Each row was made from one walk, in order. Every step used is in the known rows, and no mark comes twice. Write each row's walk.
Known rows
tese/kemilo/mumi/repi: [16,3,-8,16,7,1,20,-9,22,-6,-7,-6,10,-4,-20,17,-5,-11,10,7,2,7,5,4,2,2,-13,4,-2,4,0]
gabebi/tuli: [-2,-23,4,8,-20,-5,-3,11,-2,14,-1,-7,-6,-25,9,0,21,4,2,17,-15,-23,-11,-1,1,-5,1,-2,-3,-23,-5]
pozi/kemilo/mumi: [7,-5,-15,15,20,8,-17,-9,-8,-10,-3,-4,9,-10,-4,3,9,7,-3,-13,-8,-2,-5,4,4,-7,-7,7,11,3,-6]
gadek/foverom/tuli/gabebi: [0,-7,-2,-24,-11,-12,-38,-14,-2,13,-28,5,-4,-21,-11,5,36,0,2,7,11,-35,-35,-3,9,23,-12,33,-1,-6,-14]
kemilo/tese/repi/pozi: [3,11,-7,21,-1,-7,27,1,9,4,12,-8,5,14,-8,9,-9,-2,-8,4,-8,1,-1,2,5,8,16,8,3,-12,11]
mumi/repi: [-3,-9,5,6,-22,0,-13,8,2,6,-3,-19,-10,-3,-4,4,11,-6,9,4,-5,-9,-8,-13,5,0,-5,-11,-6,-9,-18]
kemilo/pozi/repi/tese: [-3,25,-3,-2,27,11,-2,-5,-2,3,-3,-1,8,11,-7,1,6,2,-1,-2,6,0,5,18,10,2,6,-11,0,12,11]
gadek/repi/pozi/kemilo/tese: [-12,25,-19,16,42,5,28,4,9,-14,22,0,11,27,5,0,-19,8,-10,-7,-11,19,13,12,-3,4,3,4,13,-5,17]
kemilo/pozi: [5,-22,-15,0,-2,0,-30,-4,-18,-4,-2,-12,-1,-14,-14,3,16,4,-2,7,-2,-24,-9,-1,9,-13,3,2,3,-1,-5]
tese/kemilo: [9,-22,-6,7,-18,-3,-22,-1,-2,-6,-7,-1,5,-16,-4,-3,-5,-6,9,16,-11,-12,-10,-6,-2,-11,-7,-1,-3,6,-3]
tese/kemilo/mumi/repi/pozi: [14,26,-6,19,20,-2,36,-7,15,-2,-5,-4,12,9,-13,8,-15,-8,11,1,7,12,14,7,7,10,-8,17,-8,8,14]
tuli/foverom: [8,-20,-4,5,-41,-5,-40,15,-20,11,9,-27,-12,-25,-7,-2,10,7,-1,8,-6,-37,-27,-9,14,-26,4,1,-21,-15,-15]
repi/pozi/kemilo: [-2,13,-1,11,17,0,-22,2,-22,-3,3,-2,2,5,16,-19,-4,7,7,-12,-11,-1,-4,-3,10,2,0,8,0,6,2]
repi/tese: [-9,-14,1,6,-24,7,-18,-4,-8,11,-1,1,4,0,2,0,9,-2,-4,1,-9,-12,-4,-2,-5,-9,2,-10,-8,7,-1]
gadek/repi/pozi/kemilo: [-12,11,-9,6,31,0,1,8,-4,-9,9,0,1,20,11,-7,-17,6,1,-9,-8,4,17,2,5,2,-1,0,5,2,8]
mumi/repi/pozi/kemilo/foverom: [-10,33,12,-3,18,-1,15,5,8,5,0,2,-1,34,16,-22,-19,2,21,-14,9,25,-2,-8,4,20,-1,-7,-2,18,-2]
gadek/repi/tese: [-18,-14,-8,1,-9,7,6,1,9,5,8,1,3,15,-3,12,-4,-2,-11,3,-5,-7,17,3,-9,-8,2,-15,-3,4,5]
tuli/foverom/gadek/repi: [5,-25,1,-11,-26,-8,-20,19,-17,0,20,-13,-21,-24,-11,14,11,4,-14,3,8,-16,5,-5,6,-30,11,-7,-8,-27,-11]
foverom/gadek/repi: [-5,-34,0,-12,-14,-2,-11,9,-11,-10,7,-1,-16,-16,-3,13,15,-2,-14,1,4,-2,15,-8,-9,-18,6,-12,12,-16,-9]
tuli/gabebi: [-7,-16,-2,-1,-20,-9,-19,18,-5,18,-13,-4,-4,-12,1,14,39,-1,4,6,-10,-30,-16,-9,7,-5,-2,8,-9,-9,-2]
gabebi/tuli/foverom/gadek: [13,-17,19,-2,-33,-13,-15,19,-20,19,15,-8,-19,-49,4,5,31,6,-7,14,0,-19,-10,1,12,-21,13,1,-16,-40,-10]
gabebi/tuli/foverom/gadek/repi: [5,-20,10,-7,-18,-13,8,25,-2,12,21,-6,-20,-33,-3,18,17,6,-12,15,4,-14,10,6,7,-21,12,-4,-12,-44,-3]
gabebi/tuli/foverom: [8,-14,6,10,-32,-10,-12,21,-6,23,12,-20,-12,-34,2,2,16,8,1,19,-11,-37,-22,2,16,-17,6,2,-23,-32,-7]
gadek/repi: [-11,-29,-14,-1,-13,1,-8,11,1,-5,5,-13,-8,0,-5,10,1,0,-6,7,-8,-19,3,-8,-6,-13,-2,-10,5,-9,-8]
mumi/repi/pozi: [-5,15,7,7,-9,-3,5,9,-5,9,1,-17,-9,12,4,-6,2,-3,10,-1,0,-5,0,-9,10,8,1,2,-12,-4,-3]
gabebi/tuli/foverom/gadek/repi/pozi: [2,4,13,-5,-4,-15,25,26,-11,16,24,-5,-19,-20,5,8,8,8,-11,9,9,-9,20,9,12,-13,18,7,-16,-40,11]
pozi/repi: [-3,3,1,0,-4,6,-19,15,-8,0,-5,-17,-9,-9,8,-8,10,3,6,2,-6,-12,-16,-4,4,-4,0,-11,2,-3,-11]
repi/pozi/kemilo/foverom/gadek: [-3,8,16,-17,11,-2,-8,1,-24,-2,2,18,-6,4,22,-24,-2,8,4,-20,14,27,3,-8,-6,0,10,0,11,15,0]
pozi/kemilo: [-1,-10,-4,7,2,4,-38,1,-15,-6,-1,-3,2,-9,9,-10,6,5,6,-6,-16,-6,-13,-5,5,-6,-5,-5,5,1,-13]
foverom/gadek: [5,-33,8,-8,-29,-1,-35,3,-29,-3,0,-2,-15,-32,3,1,28,0,-8,-1,1,-8,-5,-14,-4,-19,7,-4,6,-11,-15]
tese/repi/pozi/kemilo/mumi: [12,22,-6,21,38,-5,16,-9,4,-3,0,1,11,13,-7,7,-11,1,1,-17,-1,9,14,8,19,13,6,16,9,3,10]
foverom/tuli: [7,-26,-4,-9,-26,5,-31,-10,-18,-7,-16,-14,-13,-23,1,-8,20,1,-9,4,-9,-32,-23,-12,-4,6,-16,18,-2,-9,-19]
repi/pozi: [-3,-5,-2,6,-13,-2,-16,7,-23,6,1,-13,-6,-3,9,-13,4,4,1,0,-6,-19,-8,-10,4,-6,5,9,-6,1,2]

Which walk is each row?
[-10,14,-4,-24,29,4,20,-7,5,-13,-7,7,-4,27,15,-21,-23,8,-3,-13,6,9,6,-2,-11,26,-14,15,8,12,4]
gadek/repi/pozi/kemilo/foverom/tuli
[6,6,-7,23,15,-3,4,-5,17,-9,11,1,12,8,-8,11,-7,-2,-3,-1,-17,14,-6,6,8,8,6,-6,15,-10,-3]
pozi/kemilo/tese/repi
[-6,-6,-3,-26,-2,7,36,-21,33,-7,-14,22,10,23,-4,-1,-31,-7,-5,9,10,9,12,5,-27,19,-18,2,-1,25,11]
gadek/repi/tese/kemilo/foverom/tuli
[-10,6,11,8,-18,5,3,-2,10,14,-1,-4,0,14,-2,6,5,-8,4,0,-1,2,4,-2,2,5,-1,-17,-13,3,-5]
mumi/repi/tese
[2,-1,3,11,-11,-12,1,5,-5,9,1,-9,-4,8,-3,2,-6,-5,4,1,-5,-15,3,-9,13,7,12,5,-3,-4,2]
tese/repi/pozi
[-3,26,-9,21,26,6,4,-1,-9,-9,14,-1,12,11,11,-12,-5,9,-5,-9,-14,14,-7,7,2,3,4,10,6,0,11]
repi/pozi/kemilo/tese
[-19,-18,10,-26,-15,5,21,-1,8,3,7,21,-5,14,3,7,-3,-3,-13,-7,21,21,22,-3,-26,-9,11,-23,9,10,3]
kemilo/foverom/gadek/repi/tese
[-2,-5,5,-22,6,-9,32,3,7,-10,4,21,-1,12,4,-5,-27,-4,2,2,21,26,25,-4,-20,-4,8,-2,9,14,15]
tese/kemilo/foverom/gadek/repi/pozi
[3,9,-10,-4,24,5,-18,6,-10,-5,-4,-15,-4,-6,-9,-2,10,5,4,3,3,-11,-8,7,14,-3,4,-6,6,0,-1]
kemilo/pozi/repi
[3,11,-8,2,49,3,19,-4,-11,-17,10,11,2,3,0,10,0,7,-15,-24,13,25,36,11,1,-4,5,13,18,-5,13]
foverom/gadek/repi/pozi/kemilo/mumi
[3,16,5,14,19,-10,-5,0,-3,0,1,2,5,16,5,-7,-14,-2,10,-9,-10,6,6,-2,20,14,8,3,3,2,2]
tese/repi/pozi/kemilo
[-3,35,14,-17,18,3,17,-10,5,-2,-15,3,-6,24,16,-26,-14,1,12,-16,11,18,-8,-7,1,39,-17,14,-3,12,-6]
mumi/repi/pozi/kemilo/foverom/tuli
[-1,-33,10,-23,-34,-2,-18,4,-17,2,-2,5,-15,-18,7,-8,15,2,-3,-2,14,4,-11,-19,-17,-16,9,-12,10,3,-15]
kemilo/foverom/gadek
[2,28,11,-25,6,12,24,-16,23,-4,-24,18,9,14,8,-19,-23,-5,7,3,11,17,-8,8,-19,27,-16,-1,-4,30,7]
pozi/repi/tese/kemilo/foverom/tuli
[-7,-8,-8,4,1,3,17,-8,24,-5,2,15,16,16,-8,13,-24,-10,-2,12,-5,5,22,9,-12,-5,-5,-13,-4,14,15]
gadek/repi/tese/kemilo
[0,13,9,10,-9,1,13,-9,24,7,-5,10,14,14,-6,7,-14,-16,14,10,-3,14,11,4,0,8,-7,-14,-14,14,5]
mumi/repi/tese/kemilo
[-6,27,8,-24,22,-6,11,1,-3,9,-25,17,0,16,21,-17,14,7,7,-15,6,-2,-14,-4,2,34,-14,34,-6,12,9]
repi/pozi/kemilo/foverom/tuli/gabebi
[6,15,-6,17,27,7,4,-7,10,-6,-2,-7,6,3,-9,10,6,0,6,-14,-1,12,3,5,11,6,-10,0,7,-2,-10]
pozi/kemilo/mumi/repi
[7,-19,-4,-19,-20,-2,-51,-28,-13,-2,-20,-6,-8,-25,-12,-13,11,3,-2,6,8,-30,-37,-7,2,15,-12,20,6,-2,-26]
gadek/foverom/tuli
[3,-22,-2,-10,-22,-4,-5,-2,10,-1,-10,7,5,-3,2,-12,-17,-4,14,14,1,0,-17,-11,-16,-7,-6,-7,2,23,-3]
tese/kemilo/foverom
[0,3,-12,18,12,8,-13,-4,-2,-13,11,-2,10,-3,3,-3,3,6,-6,-2,-19,9,-17,4,-2,-5,-1,-2,13,-5,-4]
pozi/kemilo/tese
[6,-7,-6,0,17,5,34,-18,18,-12,3,26,15,-1,-19,30,-7,-9,-18,-1,14,25,43,20,-16,-11,0,-1,8,7,19]
foverom/gadek/repi/tese/kemilo/mumi
[-4,46,0,23,32,5,25,1,8,-5,14,-4,8,24,6,-5,-9,1,5,-9,-8,29,0,8,9,16,0,4,1,-5,8]
mumi/repi/pozi/kemilo/tese
[1,25,7,4,10,9,6,-2,14,0,-9,10,15,7,3,-5,-15,-7,11,7,-3,12,3,13,-2,4,-3,-15,-7,20,13]
pozi/repi/tese/kemilo
[5,-4,-8,13,-5,5,8,-2,9,2,-3,-19,-2,-4,-16,18,14,-4,1,-3,3,-6,-2,-2,3,0,-6,2,0,-7,-10]
kemilo/mumi/repi
[0,20,24,-22,4,6,20,-5,13,0,-8,30,7,7,9,-10,-14,-7,8,-2,21,40,9,7,-18,2,7,-22,5,27,11]
pozi/repi/tese/kemilo/foverom/gadek
[2,-7,1,9,-15,3,-6,-11,5,2,-6,13,17,1,-2,0,-10,-9,4,12,-9,0,3,5,-6,-6,-5,-7,-9,18,9]
repi/tese/kemilo
[-18,-1,12,-22,15,7,15,-6,9,-4,8,32,3,23,10,0,-12,0,-7,-18,16,40,26,4,-20,-2,7,-24,16,17,3]
pozi/kemilo/foverom/gadek/repi/tese
[11,-19,-2,-23,-21,1,-3,-17,8,-10,-23,7,0,-10,2,-16,-12,-3,5,11,3,-7,-21,-10,-19,13,-20,14,0,16,-8]
tese/kemilo/foverom/tuli
[3,-2,3,-8,-13,-11,-3,20,-24,3,23,-12,-20,-10,-3,5,1,7,-13,-3,14,-10,14,-3,10,-22,16,6,-15,-22,3]
tuli/foverom/gadek/repi/pozi
[9,30,-6,12,28,13,27,-12,21,-3,-11,10,23,5,-8,9,-12,-5,3,-1,3,17,11,23,-4,2,-5,-2,-1,21,19]
pozi/repi/tese/kemilo/mumi
[6,-12,-9,19,-14,-4,12,-1,17,-1,8,-10,4,1,-16,19,2,-5,-9,11,-13,-4,-10,-1,1,0,11,-4,9,-16,-4]
kemilo/tese/repi
